Every row comes from one small tree of marks. The marks that hang from a mark follow it in brackets, in the order of their numbers. Every link used is in the known rows. Which tree was each row made from?
Known rows:
K574(K494(K364)): [ 0.10 -2.59 -0.64 -4.25 -0.07 -3.67 -2.35 -1.19 -2.19  2.02 -0.43 -3.54
  3.06  3.68 -1.08 -4.69  0.57  2.98 -0.15 -0.76 -2.32]
K722(K494): [-1.26 -0.01 -3.98 -1.33 -2.16 -0.59 -0.91 -2.26 -4.20 -0.06 -1.25  0.04
  2.44  2.46 -3.27 -4.70  0.79 -0.37 -1.37 -3.31 -4.42]
K722(K494(K574(K179(K631 K953)))): [ 0.57  0.40  0.31  1.83  0.30  4.00 -2.74 -4.05 -3.95 -0.96 -0.12  2.56
  0.14 -1.70  0.91 -1.66 -1.76  0.39 -0.07 -1.09 -1.12]
K179(K574 K631): [ 0.09  0.67  1.52  0.25 -0.11  1.28 -4.39 -2.15 -3.21  0.33 -3.85  0.54
  0.00 -1.62 -1.88 -2.16 -0.05 -1.76  1.31 -0.83 -1.20]
K179(K446 K953): [-3.23  0.89 -3.50 -0.86  1.01  0.79 -0.56 -0.19 -0.29 -2.94 -0.29 -0.21
  1.86  3.19 -2.21  2.71  3.36 -0.11 -1.24  2.41  1.34]
K722(K494(K364 K574(K179))): [ 1.38  0.43  1.31  1.89 -2.84  0.01 -1.37 -3.92 -4.45  2.92  0.09  0.92
  3.24  2.58 -0.38 -7.14 -2.02  2.42  0.57 -5.58 -8.13]
K494(K364 K574): [ 0.26  0.31  1.32 -1.17 -1.05 -2.37 -2.87 -2.72 -3.67  1.50 -1.84  0.26
  2.72  3.54 -0.97 -4.84  0.41  2.76  1.05 -1.96 -6.41]
K574(K179(K631)): [ 0.65 -1.59  1.24  0.80 -0.51  1.63 -1.86 -3.46 -1.44  1.93 -2.96 -2.20
 -1.15 -0.79 -1.02 -2.94 -1.57  0.95  0.75 -1.78  0.57]
K953(K857): [-0.59  0.07 -3.05 -1.86 -0.39 -2.87 -0.97 -0.70 -4.02  3.40 -2.64 -2.05
 -0.44  3.23 -2.80 -5.99  2.91  0.74 -0.88  1.38 -2.83]
K179(K574 K631 K953): [-1.72 -0.08 -0.11  1.80  1.39  2.77 -2.95 -1.51 -2.51 -1.38 -2.25  1.01
  0.01 -1.47 -0.19  0.73  1.17 -2.08  1.38  2.04 -0.07]
K574(K179): [ 0.27 -1.28 -0.02  1.50 -2.86  0.67  1.15 -2.99 -1.95  3.70 -1.32 -3.22
 -0.83  1.65 -2.37 -4.37 -0.85 -0.14 -0.05 -2.92 -1.76]
K446(K608): [-3.05 -1.29 -2.79  0.72 -2.37 -1.76  0.14 -2.50 -3.77 -2.24 -3.17 -3.96
  0.95  3.30 -1.76 -2.39  0.80 -3.15 -1.43 -2.97 -2.06]
K494(K364 K574(K179(K631 K953))): [ 0.00 -1.37  2.86  2.45  1.61  1.61 -2.89 -3.40 -1.89  0.82 -0.84  0.53
  0.75  0.42  2.63 -1.46 -1.15  3.12  2.11  0.49 -2.39]
K179(K446(K608)): [-3.41  0.81 -2.81 -0.10 -1.21 -1.15 -0.76 -1.57 -1.99 -4.70 -2.80 -2.76
  2.36  3.67 -2.43  0.67  1.64 -2.43 -2.33 -2.29  0.08]
K722(K494(K364)): [-1.98 -0.98 -3.65 -0.62 -1.55 -2.33 -1.29 -1.79 -3.68  0.55 -1.01 -0.04
  4.69  4.39 -1.74 -5.86  1.38  2.54  0.03 -3.33 -7.62]
K363(K631): [-0.49  0.10 -1.38 -3.42 -1.52 -0.75 -1.02 -1.89 -3.69  1.37 -3.12 -1.62
  2.40  0.68 -3.43 -3.87 -1.54 -0.91  1.22 -2.46 -3.45]
K179(K446 K574 K953(K857)): [-2.05  3.01 -2.33  1.54  1.14  0.79 -1.39  1.32 -2.92  0.16 -0.72  0.92
  0.62  2.39 -2.11 -0.07  4.20 -1.94 -0.64  4.23 -0.80]
K494(K574): [ 1.08  1.38  0.81 -1.88 -1.69 -0.57 -2.47 -3.05 -4.37  0.92 -1.89  0.28
  0.32  1.76 -2.48 -3.36  0.14  0.28 -0.31 -1.83 -2.92]
K857(K953): [-3.31  0.62 -4.11 -1.58 -1.89  0.81 -0.13 -1.75 -2.94  3.70 -4.22 -2.42
 -0.97  4.84 -3.39 -5.82  2.62  0.38 -0.68  0.43 -3.24]
K179(K446): [-1.45  1.34 -1.80 -2.07 -0.48 -0.57 -1.59 -0.99 -0.74 -1.38 -1.91 -0.75
  1.90  2.99 -3.70 -0.10  1.97  0.69 -1.40 -0.55  0.04]
K722(K494(K364 K574)): [ 0.06  1.06 -0.71 -1.15 -1.61 -1.72 -3.27 -2.72 -5.14  0.22 -0.76  2.30
  4.65  3.53 -1.22 -6.38  0.10  2.69  0.08 -3.76 -8.50]
K574(K179(K446 K631) K494): [ 2.02 -0.35  2.12 -3.27  1.73  1.43 -4.32 -2.07  0.39 -0.13 -1.05 -2.86
  0.27 -0.92 -1.22  0.25 -1.65  1.88 -1.22 -0.39  5.97]
K494(K574(K179(K446 K953(K857)))): [ 0.55  2.75  0.17  1.85  0.77  1.35 -0.89 -0.97 -2.56  1.75  0.51  0.56
 -0.81  2.24 -0.77 -0.96  1.55  0.92 -1.22  2.81  0.17]
K608(K446): [-1.65 -0.68 -3.03 -2.61 -1.21 -1.87  0.08 -0.96 -3.25  0.58 -1.34 -1.65
  0.80  4.56 -3.41 -0.70  3.39 -2.01  0.43  1.37 -2.85]

Write each row's tree:
[-0.03 -3.43 -1.41  0.18  1.26 -1.99  0.11 -0.12 -2.29  5.21  1.71 -4.61
  0.54  3.84  1.35 -5.35  1.36  2.83 -0.10  3.21 -1.19] : K574(K179(K953(K857)) K494(K364))
[ 2.36  1.07  1.80  0.55 -1.12  2.62 -3.68 -4.69 -4.53  0.73 -1.66  1.98
  0.22 -1.73 -0.80 -4.58 -3.12  0.82 -0.13 -4.14 -2.43] : K722(K494(K574(K179(K631))))
[-0.11 -0.78 -0.41 -0.57 -0.15  1.02 -1.41 -0.49 -3.13  0.54  0.98 -1.80
  0.49  0.33 -1.22 -0.81  1.06 -2.85 -0.44  1.50  0.87] : K179(K574(K494) K953)
[-0.48  0.94  1.60 -1.62  1.10  0.44 -5.68 -1.26 -2.55 -5.23 -2.76 -2.13
  1.88 -1.10 -0.94  1.58 -0.67 -3.46 -1.68 -1.40  4.20] : K179(K446(K608) K574(K494) K631)
[-0.18 -0.89  1.62  3.47 -1.03  0.97 -0.08 -3.01 -2.41  2.47  0.78 -0.44
  1.31  2.88  1.36 -3.04 -0.48  2.00  1.59 -0.58 -4.63] : K494(K364 K574(K179(K953)))
[-0.20 -4.17  0.98 -0.53  2.60  0.27 -2.41 -2.03 -0.10  1.39  0.41 -3.42
  1.28  0.55  2.73 -1.30 -0.81  3.42  0.91  1.69  1.71] : K574(K179(K631 K953) K494(K364))
[ 0.74 -1.36  1.72 -1.48 -1.05 -2.14 -3.02 -0.92 -3.38  2.84 -0.34 -2.28
  2.89  2.10 -1.33 -5.23  0.14  0.49  0.92 -1.66 -3.76] : K179(K574(K494(K364)))
[-4.85  0.75 -5.45  1.00  1.37 -1.44  0.00  0.53 -2.84 -3.91 -1.58 -2.20
  1.21  4.67 -0.69  1.34  4.53 -2.22 -2.83  3.48  0.63] : K179(K446(K608) K953(K857))
[ 2.14  1.40  0.72  1.39 -3.48  1.75 -0.88 -4.14 -5.06  2.37 -0.01  0.94
  0.85  0.83 -2.14 -6.00 -2.38 -0.16 -0.84 -5.45 -4.85] : K722(K494(K574(K179)))
[-0.52 -0.23 -0.44  3.56 -1.44  1.42 -0.13 -3.22 -3.87  1.40  1.69  1.41
  3.06  2.73  1.04 -4.27 -0.84  1.95  0.63 -2.68 -6.85] : K722(K494(K364 K574(K179(K953))))
[-1.33  0.40 -1.23  1.43  2.38  1.07 -3.40 -0.21 -4.04  1.06 -2.52  0.99
 -1.29 -0.60 -0.05 -1.70  2.76 -1.48  0.99  4.89 -0.61] : K179(K574 K631 K953(K857))
[-2.20  1.92  0.04  1.01  2.33  3.27 -4.02 -0.45 -0.76 -3.72 -1.88  2.25
  1.18 -0.93 -1.00  3.88  2.22 -1.61  0.50  2.70  2.08] : K179(K446 K574 K631 K953)
[ 1.13 -2.51 -0.53 -1.41  3.13  0.59 -2.26 -1.09 -2.10  3.08 -0.16 -3.57
 -2.17 -0.58  1.18 -2.38  0.22  1.47 -0.70  4.67  4.34] : K574(K179(K631 K953(K857)) K494)
[-1.20 -2.18 -0.42  2.14  0.90  2.94 -0.63 -2.85 -0.89  0.21 -1.41 -1.70
 -1.33 -0.70  0.57  0.05 -0.27  0.35  0.66  1.17  1.92] : K574(K179(K631 K953))
[ 2.09  2.54  3.93 -0.29  0.60  2.60 -4.57 -3.57 -1.25 -0.53 -2.40  1.09
 -0.19 -1.05 -1.14 -0.05 -1.96  1.73  0.13 -1.74  1.84] : K494(K574(K179(K446 K631)))
[-0.67 -2.26  1.11 -1.17  2.91  0.20 -4.95 -0.64 -1.98 -0.37 -0.35 -0.65
  2.34 -0.20  1.74 -0.69  0.61  1.01  1.68  2.60 -0.06] : K179(K574(K494(K364)) K631 K953)
[ 1.15 -1.57  2.68 -2.73  2.10 -0.31 -4.80 -1.73  0.95  0.34 -0.86 -2.78
  2.55  1.02  0.33 -1.35 -1.37  4.63  0.16 -0.66  2.52] : K574(K179(K446 K631) K494(K364))
[ 1.37  1.50  4.39  0.31  1.14  0.90 -5.08 -3.19 -0.62  0.11 -2.14  1.14
  2.16  0.71  0.43 -1.27 -1.54  4.44  1.41 -1.95 -1.66] : K494(K364 K574(K179(K446 K631)))
[ 0.58  0.09  1.11  2.68 -1.62  2.59  0.41 -3.32 -3.03  1.99  0.56 -0.58
 -1.09  0.89 -0.18 -1.64 -0.73 -0.51  0.09 -0.46 -1.17] : K494(K574(K179(K953)))
[-2.58  0.61 -1.34  0.87  0.19  0.91 -1.59 -0.15 -2.42 -5.25  0.46 -2.49
  2.42  1.44 -0.68  3.24  1.35 -5.17 -2.34  0.65  3.19] : K179(K446(K608) K574(K494) K953)
[-1.72  2.73 -1.19  0.62  3.53  1.48 -4.33  0.83 -2.24 -1.34 -2.27  2.19
  0.08  0.04 -0.88  1.36  3.57 -0.86  0.09  5.52  1.36] : K179(K446 K574 K631 K953(K857))
[-4.93 -0.22 -3.28  0.72  2.61  1.03 -2.75 -1.26 -0.73 -7.90 -2.87 -1.08
  1.84  1.41  0.41  5.25  2.13 -1.75 -1.57  1.89  3.50] : K179(K446(K608) K631 K953)
[-0.33  0.94  0.70 -2.31  3.32  2.36 -5.25  0.04 -0.68 -3.66 -0.27  0.43
  1.38 -1.54 -0.65  3.69  1.06 -0.91 -0.65  3.39  5.38] : K179(K446 K574(K494) K631 K953)
[-1.33  0.06  0.03 -0.80  1.55 -0.10 -2.75  0.74 -0.83 -1.33  1.51 -0.58
  4.22  2.60 -0.37  0.90  2.16  0.54  0.03  2.13 -0.35] : K179(K446 K574(K494(K364)) K953)
[-1.55  0.01 -0.41  1.56  2.08  3.63 -1.61 -1.79  0.97 -2.23 -1.10 -0.50
  0.10 -0.15 -0.12  3.23  0.48  0.84 -0.12  1.83  3.93] : K574(K179(K446 K631 K953))
[-4.19  1.32 -0.91  3.18  1.69  2.62 -3.13 -0.91 -1.94 -7.04 -2.91  0.27
  1.75 -0.20  0.24  4.86  1.56 -4.64 -0.51  1.08  2.21] : K179(K446(K608) K574 K631 K953)
[ 1.44 -3.34  1.26 -1.07 -1.33 -1.90 -0.73 -2.24 -1.37  4.58  0.47 -5.10
  1.73  2.89 -0.35 -5.84 -1.35  2.76  0.32 -2.63 -2.02] : K574(K179 K494(K364))
[-0.35  2.60  1.57 -0.39  0.97  1.78 -5.18 -1.12 -1.41 -2.25 -3.45  1.61
  1.26 -1.03 -2.57  0.86  0.78 -0.99  0.44 -0.18  0.71] : K179(K446 K574 K631)
[-1.90  0.21 -1.43  2.47 -0.38  2.69  1.35 -1.30  0.31 -0.42  0.49 -1.67
  0.64  2.37 -1.47  1.69  1.34 -0.30 -0.83  0.72  1.71] : K574(K179(K446 K953))
[ 1.66 -3.64  2.52 -1.79  1.04 -1.01 -3.72 -2.71 -0.77  2.88 -1.14 -4.01
  1.24  0.38  1.04 -4.21 -2.05  3.74  0.93 -1.19  0.41] : K574(K179(K631) K494(K364))
